(in the rows, 128 means zero)
Known rows, with every way that one mark hangs from another:
vagon{nekedu}: [112  98 119 118 123 127 130 118 138 114 146 151 131 146 139 156 114 138
 150 138 146 159  98 138]
zetega{refa}: [158  81 128 132 132 131 119 121 174 108 113 136 132 138 134 111 123 131
 153 136 147 152 107 128]
boref{rediba}: [120 111 120 132 139  93 111 114 143 115 132 146 134 167 115 130 119 124
 160 115 154 153  96 151]
rediba{boref zetega{refa}}: [150  84 146 130  70 140 133 112 187 111  84 144 144 153 116  81 116 113
 121 117 149 156 110 125]
vagon{nekedu{refa{zetega{safaf}}}}: [118 115 140 128 163 152 182 121 163 115 138 149 133 121 181 127  95 135
 133 153 156 212 102 100]
boref{rediba refa{nekedu zetega} safaf}: [144 151 195 113 156 113 150 117 158 112 171 146 152 139 155 149 111 112
 109 103 165 165  90 193]
vagon{nekedu{refa{boref{rediba{zetega{safaf}}}}}}: [108 117 151 135 144 153 225 109 149 116 100 154 133 140 147 127 106 122
 134 111 160 205 102 115]
nekedu{vagon}: [136 100 134 139 147 127 127 128 158 108 130 129 127 146 138 110 109 133
 177 125 152 180 109 146]
rediba{boref{refa{zetega} safaf}}: [139 141 200 109 149 122 169 113 196 114 128 134 157 127 140 115 109 111
 123  97 158 156 101 192]
vagon{nekedu{refa{boref{rediba} zetega{safaf}}}}: [ 90 119 168 135 159 159 211 119 144 107 115 148 136 113 162 134 107 119
 129 122 159 197  93 117]
dapi{nekedu{refa}}: [146 109 137 144 120 130 155 115 174 111 142 154 123 162 158 111 103 131
 149 152 156 168  99 119]
boref{rediba{zetega{safaf}} refa{nekedu{vagon}}}: [170 129 166 124 134 152 184 122 145 116 147 148 139 154 162 136  74 128
 141  97 166 198 111 132]
dapi{boref nekedu{refa vagon}}: [151 110 154 163 126 128 184 128 171 103 103 143 119 150 154 110 112 129
 176 116 156 181 102 128]
rediba{boref zetega{refa{nekedu} safaf}}: [183  89 152 115  37 167 183 124 161 116  98 149 135 132 142  98  61 118
 110 130 152 161 113  81]
boref{rediba{zetega} refa{nekedu}}: [150 126 169 127 107 122 116 106 150 113 159 162 151 170 138 126 116 118
 113 103 162 163 103 159]
nekedu{refa vagon}: [135 101 150 141 187 156 153 123 183 103 124 130 118 145 164  87 129 131
 176 124 158 217 113 135]
zetega{refa{boref{rediba} nekedu{vagon}} safaf}: [163  85 172 127 116 187 216 140 128 101  99 130 117 107 150 129  85 122
 156 110 156 166 104 105]
boref{rediba{zetega} refa safaf}: [152 155 159 125 179  86 163  96 184 123 134 145 153 176 126 140 119 119
 136  84 165 172 100 208]
safaf{boref zetega{refa}}: [132  85 121 183 100 168 112 121 189 110 114 132 141 147 131 103 128 137
 137 135 147 172 115 132]
safaf{boref{rediba refa} zetega}: [104 125 142 173 138 150 115 108 178 115 144 144 153 170 126 137 140 132
 137  95 158 167 108 177]
boref{refa{nekedu}}: [158 108 170 114 123 149 122 119 152 107 168 152 137 133 157 126 115 130
 131 121 153 148 108 147]
dapi{boref{rediba safaf} nekedu{refa{zetega}}}: [134 154 170 161 148  71 192 116 176 113 111 149 141 156 142 140 106 111
 135 107 164 172  81 169]
nekedu{refa{boref{rediba safaf{zetega}}} vagon}: [ 84 133 182 165 206 160 218 118 191 112 119 118 130 139 137 110 123 111
 170  89 168 235 107 172]

Rows:
[129 102 160 123  80 177 178 123 184 121 131 134 137 130 134 124  90 110
 117 125 154 170 106 132]  rediba{boref{safaf{zetega{refa{nekedu}}}}}
[188  83 133 118 102 163 171 132 146 115 126 142 120 117 161 124  74 136
 139 146 149 157 109  86]  zetega{refa{nekedu} safaf}
[159  96 143 136  78 128 109 116 148 110 127 154 140 165 131 113 115 115
 112 125 157 166 101 123]  boref{rediba{zetega{refa{nekedu}}}}
[163 141 211 120 165 147 167 130 171 105 168 131 145 119 182 131  97 121
 129 111 163 193 105 185]  boref{refa{nekedu{vagon} zetega} safaf}
[133 135 184 157 128  96 151 128 157 102 129 150 155 153 142 155 107 117
 149  95 160 146  90 171]  dapi{boref{rediba refa{zetega}} nekedu{vagon}}
[154 113 153 134  92 127 141 135 137 116 156 142 139 113 160 109  52 131
 123 153 153 175 104  98]  refa{nekedu zetega{safaf}}
[180 101 132 128  86 136 160 120 144 119 117 151 135 153 141 126  79 122
 120 130 158 173 104  97]  boref{rediba{zetega{refa{nekedu} safaf}}}
[208  91 140 158  51 170 165 127 162 111  99 144 132 141 157  96  76 138
 110 133 151 172 116 102]  rediba{zetega{refa{nekedu} safaf{boref}}}
[166 150 194 135 148 109 190 119 160 111 118 143 147 154 141 149 113 118
 139  54 165 187 102 203]  dapi{boref{rediba{zetega} refa{nekedu{vagon}} safaf}}
[157 104 194 121 141 168 213 132 149 100 103 124 120 117 145 136 114 111
 147  93 159 168  96 166]  zetega{refa{boref{rediba safaf} nekedu{vagon}}}
[146 125 157 172 168 159 184 129 174 102 101 130 126 145 173  90 110 132
 154 114 166 228 108 135]  nekedu{refa{zetega{safaf{boref{rediba}}}} vagon}
[138 127 148 135 150  98 117  99 168 116 137 154 157 178 124 125 129 121
 133  96 160 164 104 174]  boref{rediba{zetega} refa}
[ 80 136 169 163 191 139 203 109 188 118 126 129 139 137 126 117 123 111
 150  95 165 208 101 168]  nekedu{refa{boref{rediba safaf{zetega}}}}
[114  75 171 159  75 188 138 131 158 106 136 136 140 107 134 103 105 118
 122 138 148 165 112 109]  safaf{zetega{refa{boref nekedu}}}
[ 96 125 161 162 139 126 176 117 177 121 134 123 146 122 110 120  91 121
 153 110 152 182 108 171]  refa{boref{safaf{zetega}}}
[128 118 126 155  83  69 137 120 133 114 112 158 136 169 109 161  99 122
 158 106 151 117  84 144]  dapi{boref{rediba} nekedu}
[125 131 190 140 216 148 229 119 177 103 100 121 118 133 143 109 135 114
 175  81 166 210 101 186]  nekedu{refa{boref{rediba safaf}} vagon}
[117 113 184 164 158 149 172 113 173 100  92 134 134 153 133  70 133 111
 154  88 164 221 110 155]  nekedu{refa{boref{rediba{zetega}}} vagon}
[187 126 144 157 119 141 167 111 182 118 111 143 148 152 150 109  91 145
 134 102 154 170 120 150]  rediba{zetega{safaf{boref{refa}}}}
[134 122 183 151 142  94 113 121 175 106 121 142 163 120 138 116 127 125
 136 102 149 147 105 171]  dapi{boref{refa{zetega}}}
[101 112 153 134 154 145 132 115 168 105 146 151 138 135 174 117 133 127
 123 151 155 208  99 129]  vagon{nekedu{refa{zetega}}}
[156 144 186 117 152 102 183 117 151 113 130 149 139 136 138 173 118 121
 139  69 159 141  93 198]  dapi{boref{rediba refa{nekedu} safaf}}
[183  99 150 151  93 135 190 136 143 110  82 141 132 140 142 129  80 123
 145  96 157 187 107 104]  dapi{boref{rediba{zetega{refa{nekedu{vagon}} safaf}}}}
[142 143 189 159 146 130 239 111 178 110 103 137 130 168 144 113  97 108
 149  97 170 208  94 176]  dapi{nekedu{refa{boref{rediba{zetega} safaf}} vagon}}
[108 113 199 146  78 123 117 128 122  99 141 144 148 116 127 106 101 106
 109 119 156 151  92 143]  refa{boref{rediba} nekedu zetega}
[115 155 162 163 160 109 209 120 178 122 140 141 149 166 132 189  95 122
 169  79 164 169  94 189]  dapi{boref{rediba refa safaf{zetega}} nekedu{vagon}}
[164 117 158 174 159 174 183 133 189 101 103 124 125 126 187  72 100 140
 152 128 160 232 118 124]  nekedu{refa{zetega{safaf{boref}}} vagon}
[165 123 178 119 124 147 149 128 151 114 170 147 149 111 174 126  68 131
 117 135 156 168 109 118]  boref{refa{nekedu zetega{safaf}}}
[167 128 205  92 137 179 209 124 174 109 139 135 128 129 159 134 104 116
 142  83 160 170 108 180]  rediba{boref{refa{nekedu{vagon}} safaf}}
